Each row was made from one walk, in order. Every step used is in the known rows, and no mark comes twice. Write each row's walk.
Known rows:
diro > fuvomo > lomuzov: -0.66,0.01,2.80,2.06,-2.74,-1.67,-1.86,-0.75,1.33,1.45,0.69,-0.13,2.20,2.73,-0.73,-1.17,-0.17,-2.62,0.32,-0.76,-0.88,1.72,-0.25
keka > tabosu: -0.23,3.84,1.36,1.17,-1.01,-1.76,-2.37,-1.56,0.82,1.51,1.03,-0.06,0.15,0.73,-2.86,-0.65,0.58,-1.28,-0.48,1.93,1.19,3.59,-1.43
diro > fuvomo > lomuzov > gifa > gazi: 0.17,0.74,3.14,2.58,-3.77,-0.49,-1.21,-1.95,0.39,1.48,1.48,0.76,1.07,2.03,-1.15,-3.22,-0.77,-4.96,1.05,-0.37,-1.25,1.53,-0.87
lomuzov > bisof > loraz > gazi: 0.67,2.56,-2.15,-3.33,1.31,-2.15,-0.25,-0.42,2.49,0.21,0.94,-1.02,-0.52,-1.00,1.31,-1.68,0.48,-1.07,0.39,2.47,-0.72,1.50,-1.04
gifa > gazi > loraz: 0.93,0.44,1.16,0.67,0.39,0.83,-0.79,0.75,-1.43,-0.12,0.56,1.48,-1.25,0.90,-1.55,-3.46,0.21,-1.69,-0.50,2.64,0.42,2.48,1.07
lomuzov > gifa > gazi: 1.38,-0.43,1.37,0.53,-2.93,-0.20,-0.71,-1.79,-0.11,1.84,1.48,1.39,-0.52,0.10,-0.62,-3.09,0.22,-3.61,0.18,1.91,-0.26,2.67,-1.22
loraz > bisof > tabosu > bivo: -0.29,2.69,4.06,0.56,2.70,-3.26,-0.70,-1.24,0.14,1.09,0.54,-1.23,0.27,2.23,2.57,1.66,1.52,-1.49,0.20,3.21,0.74,0.79,-0.61
lomuzov > bisof: -0.90,-0.72,-0.45,-0.26,-1.02,-1.25,0.32,-1.29,0.30,2.19,0.88,1.27,0.21,0.13,1.35,-3.98,0.51,-2.26,0.38,-0.33,-1.05,3.27,-1.04
bisof > tabosu: 0.30,2.71,-0.81,0.64,0.20,-2.17,-1.35,-0.52,1.23,0.44,0.97,-0.77,0.10,1.14,-0.84,-1.66,0.65,-1.52,0.33,4.37,1.13,1.94,-1.04
loraz > fulo: 1.06,0.40,1.74,1.09,-1.61,-0.36,-1.75,-0.26,2.45,1.88,0.46,-0.35,0.08,1.54,-2.42,-2.53,1.26,0.72,-0.32,-1.17,-1.16,2.43,0.28
loraz > gazi > gifa > lomuzov: 1.97,-1.73,4.44,-1.59,-0.09,-0.33,-0.08,-0.87,3.20,-0.85,0.89,-0.66,-0.46,-0.58,-2.15,-1.37,0.85,1.24,-2.14,-2.63,0.46,2.70,-0.46
gazi > gifa > lomuzov > bisof > loraz > fulo: 1.27,-0.42,3.15,1.54,3.71,0.56,1.12,-1.31,2.92,0.06,0.62,-0.39,-1.87,-1.22,-3.58,-5.10,0.33,0.42,0.72,-4.83,-1.52,2.02,-0.64
diro > fuvomo > lomuzov > gifa: -0.15,-1.34,2.12,3.41,-4.27,-1.93,-1.22,-1.44,0.36,2.70,1.13,0.02,2.72,2.15,-0.15,-1.25,-0.46,-3.86,0.65,-2.54,-1.26,1.76,-1.30
tabosu > bisof > loraz > gazi > gifa > lomuzov > fuvomo: 1.85,0.80,2.56,-3.80,3.63,0.18,1.47,-0.66,3.57,-1.71,0.84,-1.18,-1.41,-1.82,2.17,1.61,-0.03,-0.44,-0.49,-3.18,-0.53,0.71,-1.50
bisof > loraz: 1.55,0.21,-0.32,-0.22,0.53,-1.93,-1.83,-0.27,1.07,0.95,0.52,-0.61,0.02,-0.19,-0.49,0.36,0.56,-1.53,0.45,3.90,0.44,1.67,-0.89
gazi > gifa > lomuzov > bisof > tabosu > keka: 0.18,0.38,3.65,0.78,3.06,0.12,1.50,-1.04,1.54,0.13,1.03,1.85,-1.89,-0.38,-0.29,-3.94,0.33,-0.94,0.54,-1.77,0.18,2.15,-2.09
keka > tabosu > bisof > loraz > gazi > gifa > lomuzov: 1.02,6.03,5.65,-1.03,3.96,-0.08,-0.96,-1.41,2.37,-1.70,1.06,-1.44,-1.73,-0.97,-2.44,1.60,0.06,0.62,-0.42,-0.86,1.06,1.27,-0.64
tabosu > bisof > loraz: 0.34,1.73,1.59,-0.42,1.13,-0.68,-1.42,-0.22,-0.25,1.29,0.46,0.08,-0.27,0.45,2.28,1.18,0.40,-1.93,1.31,2.71,-0.48,0.78,0.05
diro > fuvomo: -1.17,0.89,3.93,1.21,-2.82,-1.65,-3.13,-1.05,0.00,2.07,0.95,1.28,0.98,1.61,-0.36,-2.52,-0.16,-1.92,-0.95,0.99,0.06,1.45,-0.95
tabosu > bisof > loraz > fulo: 0.84,3.28,2.53,0.50,1.36,0.29,-1.72,0.20,1.41,1.32,0.25,-0.66,-0.83,1.22,-0.05,-0.17,0.77,0.05,1.48,0.02,-1.72,0.36,0.90
gifa > lomuzov > bisof > tabosu > keka: -0.60,1.63,2.80,-1.37,2.68,-0.52,0.73,-1.38,1.75,0.33,0.86,2.14,-1.26,0.71,1.13,-3.42,0.81,-2.06,2.59,1.69,-0.05,2.21,-1.41
gifa > lomuzov: 0.47,-2.29,3.96,-1.07,-0.28,-0.57,-0.65,-1.67,1.74,0.49,0.55,0.81,0.33,0.71,-1.03,-1.81,1.04,-1.28,0.75,0.46,0.29,3.33,-0.06
bisof > tabosu > bivo: 0.28,2.83,1.64,-0.15,2.16,-2.43,-0.59,-0.24,1.68,0.97,0.28,-0.93,0.00,1.65,0.09,0.84,1.31,-1.85,0.70,3.45,1.72,1.77,-1.84
gazi > gifa: 1.52,-2.34,1.96,2.24,-1.58,-0.66,-0.65,-0.31,0.49,1.63,0.86,0.15,-0.01,-0.40,-1.38,-1.54,0.39,-0.19,-2.60,-1.94,0.29,2.78,-1.33
gifa > gazi > loraz > bisof > tabosu > keka: 0.73,3.73,3.54,1.42,3.07,-0.18,-1.11,0.83,-2.46,-0.63,0.86,1.59,-2.24,2.15,1.57,-1.38,0.54,-1.01,-0.10,5.47,0.21,-0.11,1.43

Which walk is each row?
1.00,3.68,1.26,-3.24,1.02,-1.07,-1.59,0.32,1.66,0.08,0.63,-1.09,-0.43,0.27,2.62,2.26,0.64,-0.45,0.42,2.98,-0.55,0.17,0.33 : tabosu > bisof > loraz > gazi
0.35,2.46,0.66,0.85,0.95,-1.82,0.06,-0.22,2.74,-0.23,1.11,-1.78,0.40,-0.16,-0.60,-2.19,-1.03,-1.41,-0.80,-3.22,-1.53,0.29,-1.41 : diro > fuvomo > lomuzov > bisof > loraz > gazi > gifa
1.48,-4.01,2.24,-0.45,0.61,-0.08,1.62,-1.74,2.74,0.00,0.87,0.36,-0.37,-1.36,-0.56,-1.56,0.21,-1.23,-1.42,-4.63,0.10,3.36,-2.52 : gazi > gifa > lomuzov > fuvomo
1.09,1.87,-0.15,4.18,1.73,-1.10,1.16,-0.51,-2.17,-0.67,1.31,-1.21,0.24,2.34,0.49,-2.01,-0.06,-3.46,1.36,1.87,-0.87,0.80,1.55 : fuvomo > lomuzov > gifa > gazi > loraz > bisof > tabosu
3.03,-0.85,0.39,-3.77,2.90,-0.97,1.02,-0.76,4.91,-2.03,0.92,-1.94,-1.15,-2.42,-0.63,0.69,0.17,-0.16,-1.37,-1.73,0.46,1.64,-2.53 : bisof > loraz > gazi > gifa > lomuzov > fuvomo
-0.43,6.69,2.22,0.65,2.11,-1.18,-2.28,-1.15,-0.17,0.96,0.82,-0.33,-0.71,0.39,-0.46,1.75,0.10,-1.95,1.28,3.08,0.64,1.49,-0.80 : keka > tabosu > bisof > loraz
-1.24,3.45,0.39,-0.54,2.98,-2.26,1.12,-0.90,1.19,1.44,0.52,-0.02,-0.46,0.99,1.61,-1.98,0.96,-2.84,1.65,1.54,0.59,2.17,-2.29 : lomuzov > bisof > tabosu > bivo
0.02,-1.68,2.56,2.37,0.45,-1.45,-0.84,0.30,-3.11,1.18,0.44,0.45,0.70,1.69,2.05,-0.81,0.72,-0.19,-1.46,0.38,-0.57,1.63,1.87 : gazi > loraz > bisof
3.02,0.83,0.15,-0.78,0.83,-1.68,-1.20,0.53,2.71,-0.37,0.89,-2.12,-0.78,-1.52,-1.53,0.71,0.34,0.99,-2.47,1.03,0.62,1.08,-1.31 : bisof > loraz > gazi > gifa
1.59,1.35,-1.19,-1.12,1.73,-1.54,0.51,-0.10,2.15,0.05,1.10,-1.23,-1.16,-2.12,0.02,-2.15,0.00,-0.03,-1.60,-0.79,-0.50,1.47,-1.76 : lomuzov > bisof > loraz > gazi > gifa
1.91,2.38,2.17,-1.06,1.40,-0.41,-0.80,0.61,1.36,-0.08,0.83,-1.38,-1.04,-0.87,1.28,1.71,0.15,0.60,-1.62,-0.45,-0.29,0.11,-0.41 : tabosu > bisof > loraz > gazi > gifa
1.36,-3.56,4.97,1.24,0.00,-0.03,0.11,-1.38,1.43,0.32,0.76,0.49,-0.30,-0.36,-2.51,-2.21,0.58,-0.20,-1.23,-3.05,0.54,3.26,-0.84 : gazi > gifa > lomuzov
1.06,7.29,2.71,-0.02,2.40,-0.83,-1.70,-0.38,1.41,-0.42,1.19,-1.80,-1.48,-0.87,-1.44,2.22,-0.12,0.60,-1.65,0.06,0.81,0.86,-1.21 : keka > tabosu > bisof > loraz > gazi > gifa
0.89,2.36,3.20,-2.06,2.84,-0.29,1.40,-0.48,3.47,-0.97,1.19,0.70,-2.10,-0.53,0.12,-3.03,0.59,0.54,-0.37,-1.46,0.14,1.52,-1.82 : loraz > gazi > gifa > lomuzov > bisof > tabosu > keka
1.67,-3.38,-0.94,2.19,-3.41,-1.57,0.49,-0.98,1.17,2.44,0.88,-0.86,2.31,1.35,0.13,0.04,0.57,-3.14,1.12,-1.95,-1.21,3.21,-0.96 : fuvomo > lomuzov > gifa
-1.38,2.15,0.84,-0.74,2.71,-1.20,1.16,-2.16,1.63,-0.47,1.10,0.52,-0.53,0.38,-0.34,-5.26,0.52,-2.52,2.50,1.51,0.15,2.77,-0.91 : gifa > lomuzov > bisof > tabosu
0.47,2.78,3.60,2.45,3.43,-1.32,0.59,-0.50,-3.00,0.43,0.86,0.12,-1.12,1.80,1.79,-0.87,0.58,-3.17,0.44,2.74,0.67,0.38,0.01 : lomuzov > gifa > gazi > loraz > bisof > tabosu > bivo
1.39,-1.92,1.72,3.61,-0.46,-0.38,1.02,-0.58,-2.54,0.67,1.02,-0.11,0.74,2.05,1.20,-1.43,0.12,-3.20,0.53,-1.01,-1.95,1.78,1.91 : fuvomo > lomuzov > gifa > gazi > loraz > bisof
2.21,0.53,-2.26,-0.33,1.89,-1.52,1.80,0.24,3.50,-0.52,0.85,-2.65,-0.03,-1.01,-0.27,-0.72,0.00,-0.74,-0.40,-2.70,-1.42,1.75,-1.06 : fuvomo > lomuzov > bisof > loraz > gazi > gifa
0.44,1.76,2.44,2.35,2.57,-1.58,-1.15,1.27,-2.54,0.61,0.48,0.82,-0.63,2.33,2.58,0.43,0.85,0.08,-0.59,3.29,0.18,0.18,0.98 : gazi > loraz > bisof > tabosu > keka
0.81,-1.12,2.87,2.80,-0.52,-0.28,-0.17,-0.90,-4.01,1.19,1.27,1.44,-0.45,0.96,1.56,-2.79,0.07,-2.55,-0.72,0.92,-0.95,1.42,1.25 : lomuzov > gifa > gazi > loraz > bisof
-1.73,3.97,1.52,1.69,0.29,-1.65,-0.46,-0.41,1.36,1.30,0.94,1.18,0.54,2.75,1.50,-2.77,-0.39,-3.36,2.07,0.16,-1.27,0.66,-1.53 : diro > fuvomo > lomuzov > bisof > tabosu > keka
1.98,-1.76,-0.66,2.77,-1.01,0.54,1.11,0.40,-1.04,0.62,0.76,0.16,0.45,1.50,-1.12,-2.28,-0.08,-3.58,1.04,-0.94,-0.93,2.82,0.71 : fuvomo > lomuzov > gifa > gazi > loraz
0.54,1.37,0.92,-4.40,2.93,-1.31,0.51,-1.39,3.34,-1.16,0.83,-0.53,-0.78,-1.02,0.36,-2.38,0.64,-1.09,1.69,1.43,-0.50,1.96,-0.55 : gifa > lomuzov > bisof > loraz > gazi
0.94,2.46,0.93,0.06,0.05,-1.51,-1.74,0.41,1.34,1.21,0.72,0.82,-0.62,1.43,0.54,0.07,0.96,-0.97,0.40,4.59,0.87,1.37,-1.49 : bisof > tabosu > keka
-0.08,-0.63,1.40,-1.66,3.06,-1.01,0.62,-2.01,1.50,0.10,0.63,0.64,-0.70,-0.86,-0.02,-3.37,0.41,-2.55,2.63,1.14,-0.46,2.48,-0.86 : gifa > lomuzov > bisof > loraz
